Known rows, with every step that occurs:
meva-mutu-patuk-kebu: [-1.25  0.75  2.31 -0.66  0.29  1.12  2.16  0.81  0.26 -0.90 -0.21  0.46
  1.48 -0.09 -4.43  0.92 -0.14  0.77  1.93 -2.43 -0.23 -0.52]
nitil-rofisad: [ 0.98 -0.13  1.69 -0.79  2.02 -1.33 -0.29  1.92  1.97 -0.88 -2.32 -0.43
  0.98 -1.20 -3.39  1.13  1.61 -1.09  1.28 -2.66 -0.81 -1.03]
patuk-kebu-meva-nitil: [ 0.93 -0.15  2.95  1.32 -0.50 -1.12  0.99  1.43  3.49 -0.97 -1.48  0.15
  1.43 -0.32 -1.92 -0.19  0.83  0.37  1.30 -2.40 -0.32 -1.04]
rofisad-mutu-meva: [-1.03 -1.24  2.94  0.28 -0.32 -1.02 -0.47  0.61  1.33 -1.62 -2.52  0.61
 -0.08 -0.61 -1.11  2.47  1.75 -0.40  0.24 -1.42  0.00 -2.45]
mutu-patuk-kebu-meva: [-0.22 -0.74  1.71  0.79  0.27  0.67  0.76 -0.16 -0.58 -0.52 -1.04 -0.31
  1.29 -0.40 -2.97 -0.55  0.00  0.76  1.16 -2.07 -0.10 -0.06]
mutu-patuk-kebu: [ 0.92  0.11  2.13 -0.94  0.94  0.78  0.51  0.83 -0.19  0.20 -0.75 -0.23
  0.82 -0.47 -4.16  0.73  0.74  0.74  1.61 -1.94 -0.78 -0.30]
nitil-meva-kebu: [-0.09 -0.72  0.77 -0.51  0.77 -1.93 -3.33  0.03  2.93 -1.82 -1.48 -0.58
  0.33 -1.36 -3.44  1.12  1.35 -0.02  0.23 -1.98 -0.40 -1.15]
meva-kebu: [ 0.40  0.07  1.37 -1.54  2.30 -0.47 -1.40  1.11  2.30 -0.81 -0.71 -0.17
  0.95 -1.20 -4.10  0.38  1.30  0.15 -0.44 -1.53 -0.74 -0.39]
kebu-potilug: [ 1.09 -1.46  2.23 -3.55  2.50  0.50  0.66  1.77  1.87 -1.20 -1.25  0.41
  0.45 -0.67 -1.91  0.12  2.09 -0.80 -0.39 -2.43 -0.83 -0.89]
kebu-rofisad-mutu-patuk: [ 0.01 -0.39  1.41  1.84 -0.62  3.03 -0.49  1.63 -0.81 -0.42 -2.65  0.72
  0.98 -1.54 -2.65  1.80  1.49 -0.49  0.56 -1.70 -0.04 -1.56]
nitil-rofisad-mutu: [ 0.49 -0.10  1.81  0.87  0.26 -0.21 -0.60  1.66  1.59 -1.19 -3.07  0.30
  0.75 -0.83 -2.95  2.00  1.53 -1.31  0.46 -2.22 -0.60 -1.60]
mutu-patuk-kebu-meva-nitil: [ 1.21 -0.43  2.26  1.86 -0.97  0.16  2.19  0.72  1.05 -0.59 -1.48  0.06
  1.04 -0.08 -3.06  0.23  0.24  0.71  1.66 -2.28 -0.16 -0.36]
nitil-patuk-kebu: [-0.03 -1.03  3.44 -1.16  0.93 -0.81 -1.75  0.81  1.34 -0.42 -1.02 -0.12
  0.89 -0.12 -2.84 -0.39  0.92  1.01  2.10 -2.11 -0.94 -1.54]
patuk-kebu-potilug: [ 1.63 -0.22  2.89 -3.41  1.58  0.37  1.03  1.67  1.82 -0.06 -0.42  0.25
  0.79 -0.21 -3.71 -0.34  1.72  0.04  0.06 -2.76 -0.90 -0.87]
nitil-rofisad-mutu-meva: [ 0.23 -0.63  2.40  1.26 -0.66 -1.82  0.32  0.87  1.20 -1.32 -3.30  0.27
  0.12 -0.65 -2.95  2.75  1.52 -1.24  0.62 -2.31  0.01 -2.52]
patuk-kebu: [ 0.69  0.21  2.86 -1.62  1.53 -0.66 -0.75  1.61  2.03 -0.15 -0.78 -0.15
  1.11 -0.66 -3.13  0.42  1.36  0.44  1.17 -2.16 -0.90 -0.98]
nitil-patuk: [-0.52 -2.24  2.71 -1.06  2.06 -0.44 -2.14  0.98  1.32 -1.41 -1.82  0.00
  0.54 -0.59 -0.99  0.13  1.40  0.08  1.68 -1.83 -0.91 -1.65]
rofisad-mutu-meva-nitil-patuk: [-0.16 -2.25  4.15  1.93 -1.86 -1.75 -0.64  0.89  2.35 -2.15 -3.12  1.11
 -0.36  0.11 -0.51  2.50  1.59  0.07  1.80 -1.68 -0.05 -3.26]
mutu-patuk-kebu-meva-nitil-rofisad: [ 1.90  0.23  1.81  2.66 -1.32 -1.06  2.89  0.97  0.94 -0.34 -2.29 -0.32
  1.13 -0.18 -4.98  0.58  0.12  0.02  2.05 -3.06 -0.22 -0.30]
meva-nitil-patuk-kebu-potilug: [ 2.29 -1.13  4.12 -1.86  0.05 -0.69  0.82  1.83  2.76 -0.45 -1.22  0.71
  0.34  0.59 -3.14 -0.25  1.54  0.64  1.52 -3.07 -1.02 -1.52]
mutu-meva-kebu-potilug: [ 0.87 -0.89  2.06 -3.00  1.52 -1.23  1.28  0.37  1.63 -1.03 -0.64  0.27
  0.10 -0.67 -4.65  0.32  1.61 -0.01 -1.38 -2.33 -0.16 -1.24]

Rows:
[-0.97 -0.71  3.92  2.27 -2.30 -0.52 -1.40  0.72  0.42 -0.02 -2.41  0.63
  0.88 -0.64 -2.71  0.98  1.33  0.83  1.78 -2.28  0.31 -3.82]	nitil-patuk-kebu-rofisad-mutu-meva
[-0.94  1.20  2.04  0.59 -0.32  2.10  2.12  1.78 -0.01 -0.35 -0.68  0.47
  2.23 -1.06 -4.92  0.72  0.45  0.63  2.21 -2.90  0.19 -1.26]	meva-mutu-patuk-kebu-rofisad
[-0.36 -0.30  3.28  1.87 -1.47  1.06 -2.43  1.51  0.84  0.06 -2.05  0.59
  1.50 -0.78 -2.78  0.40  1.38  0.64  1.54 -2.22 -0.25 -2.81]	nitil-patuk-kebu-rofisad-mutu
[ 0.07 -0.22  2.14  1.38 -0.17  1.56 -1.58  2.28  1.52 -0.80 -2.59  0.67
  1.39 -1.70 -1.60  1.47  2.13 -0.85  0.24 -1.93 -0.18 -2.47]	kebu-rofisad-mutu
[ 0.05  0.68  3.46  1.72 -2.12 -0.50 -0.07  1.36  1.06  0.18 -2.05  0.63
  1.11 -1.10 -3.37  1.62  1.69  0.21  0.83 -2.34  0.36 -3.37]	patuk-kebu-rofisad-mutu-meva
[ 1.55  0.80  4.11  2.79 -3.28 -0.90  1.03  2.23  2.93 -0.01 -2.54  1.00
  0.99 -0.76 -3.22  2.36  1.95  0.16  1.54 -2.46  0.31 -3.40]	patuk-kebu-rofisad-mutu-meva-nitil
[-2.23 -1.32  1.11  0.19  0.06 -0.05 -0.18 -0.19  0.81 -3.16 -1.79  0.14
  0.50 -0.71 -2.19  2.11  0.47 -0.12  2.15 -2.51  0.13 -1.12]	nitil-meva-mutu-patuk
[-1.49  0.48  1.60  1.46 -1.71  0.50  0.10  0.73  0.49 -1.25 -1.39  0.17
  1.69 -1.17 -4.30  1.31  0.44  0.51  2.82 -3.30  0.51 -2.06]	nitil-meva-mutu-patuk-kebu-rofisad
[ 2.46  1.24  2.42  2.58 -2.37  0.15  1.88  1.66  1.14  0.11 -2.75  0.47
  0.43  0.09 -5.62  2.68  0.66 -0.08  1.78 -2.58 -0.58 -0.80]	meva-nitil-rofisad-mutu-patuk-kebu
[-3.19 -1.08  1.85  0.57  1.11  0.10  1.04  0.69  2.12 -3.15 -1.28  0.59
  1.91 -0.61 -0.51 -0.29  0.33 -0.35  0.72 -2.37  0.33 -1.20]	kebu-meva-mutu
[ 1.41  0.53  1.88  0.27  0.24  1.60  0.59  1.76 -0.49  0.95 -1.17 -0.17
  1.55 -1.42 -4.69  0.57  1.11  0.68  1.77 -2.36 -0.31 -1.13]	mutu-patuk-kebu-rofisad
[-0.17 -1.17  1.57  0.66  0.18  1.77 -0.42  0.69 -0.47 -1.17 -2.29  0.64
  0.17 -0.57 -2.09  2.13  1.06 -0.29  0.32 -1.20 -0.36 -0.71]	rofisad-mutu-patuk
[-0.75 -0.35  2.11  0.51 -0.45 -1.29 -1.02 -0.04  1.67 -1.28 -1.62  0.60
  0.17 -0.62 -3.77  1.95  1.24  0.13 -0.91 -1.25  0.13 -1.99]	rofisad-mutu-meva-kebu
[-3.46 -1.27  3.06  1.17 -0.18 -0.73  0.28 -0.10  1.44 -2.17 -0.75  0.48
  2.11  0.29 -1.86 -1.41 -0.46  0.96  1.98 -2.64  0.20 -1.68]	nitil-patuk-kebu-meva-mutu
[-0.64 -0.59  2.69  1.61 -1.15  0.11 -0.45  1.47  1.13 -1.07 -2.89  0.83
  0.81 -1.50 -1.51  2.15  2.21 -0.71  0.48 -1.85  0.49 -3.38]	kebu-rofisad-mutu-meva
[ 1.38 -1.05  3.63 -0.22  0.26 -2.53  1.50  1.74  3.36 -1.51 -2.28  0.35
  0.15 -0.58 -1.38  2.22  1.98 -0.35  1.70 -2.11 -0.32 -2.24]	mutu-meva-nitil
[ 0.57 -1.26  2.29  1.31  0.50 -1.15  0.60  1.70  3.37 -2.19 -2.34  0.22
  1.08 -0.64 -0.18  0.25  1.31 -0.46  0.94 -2.08 -0.18 -1.08]	kebu-meva-nitil
[ 0.26  0.20  2.25  0.73 -0.82  1.61 -0.15  0.60 -0.49 -0.13 -1.40  0.48
  0.42  0.06 -3.77  1.60  0.65  0.58  0.66 -1.52 -0.48 -0.78]	rofisad-mutu-patuk-kebu
[ 0.25  0.37  1.64  1.36 -0.79 -2.26 -0.33  0.21  1.48 -0.94 -2.45  0.14
  0.38 -0.79 -5.56  2.22  0.97 -0.55 -0.46 -2.09  0.04 -1.86]	nitil-rofisad-mutu-meva-kebu
[-0.44 -0.57  2.32  0.22  0.78 -0.86 -0.19  0.52  1.60 -0.92 -1.00 -0.27
  1.53 -0.55 -1.95 -0.97  0.62  0.35  0.64 -2.31 -0.28 -0.87]	patuk-kebu-meva
[ 1.37 -0.76  4.02  0.01 -0.09 -1.54 -0.64  1.75  2.99 -0.70 -1.39  0.28
  0.67  0.10 -2.62  0.39  1.27  1.00  2.71 -2.50 -1.00 -1.71]	meva-nitil-patuk-kebu
[-0.39 -0.34  0.12  2.93 -2.12  1.13 -2.78 -0.14  0.16 -1.10 -2.40  0.11
  0.38 -1.74 -4.64  2.14  1.09 -0.06 -0.10 -1.80  0.44 -1.58]	nitil-meva-kebu-rofisad-mutu-patuk
[ 2.00 -0.39  3.03  0.72 -0.22 -3.34  2.01  1.88  3.16 -1.27 -3.03 -0.05
  0.10 -0.65 -3.23  2.62  1.75 -0.93  2.15 -2.93 -0.29 -2.10]	mutu-meva-nitil-rofisad
[ 0.13 -0.87  2.31 -1.36 -0.27 -0.40  0.63  0.14  1.44 -1.33 -1.36  0.94
 -0.19 -0.17 -4.16  1.14  1.55 -0.19 -2.27 -1.87  0.11 -1.68]	rofisad-mutu-meva-kebu-potilug
[ 1.08  0.95  2.66 -0.24  0.71  0.30 -0.51  2.46  1.86  0.57 -1.06 -0.08
  1.92 -1.60 -3.69  0.13  1.77  0.24  1.53 -2.64 -0.50 -1.91]	patuk-kebu-rofisad
[ 1.80  0.47  2.45  2.18 -0.86 -2.27  1.77  1.63  3.10 -0.75 -2.29 -0.30
  1.52 -0.42 -3.89  0.14  0.68 -0.17  1.77 -3.35 -0.39 -1.09]	patuk-kebu-meva-nitil-rofisad
[ 0.10  0.77  1.34  1.54 -0.38  1.32 -2.19  1.59  1.85 -0.45 -1.83  0.56
  1.54 -1.83 -4.22  1.10  1.63 -0.21 -0.95 -1.60 -0.09 -1.66]	meva-kebu-rofisad-mutu
[ 1.14  0.77  1.74  1.52 -1.07  0.70  0.71  0.79 -0.62  0.28 -2.23  0.10
  0.62 -0.22 -5.73  2.03  0.51 -0.12  1.05 -2.42 -0.50 -0.70]	nitil-rofisad-mutu-patuk-kebu
[ 0.72 -0.84  3.63  1.54 -1.53 -1.61  0.57  1.46  3.17 -1.92 -2.93  1.10
 -0.16 -0.22 -0.99  3.17  1.91 -0.50  0.78 -1.65 -0.01 -2.60]	rofisad-mutu-meva-nitil
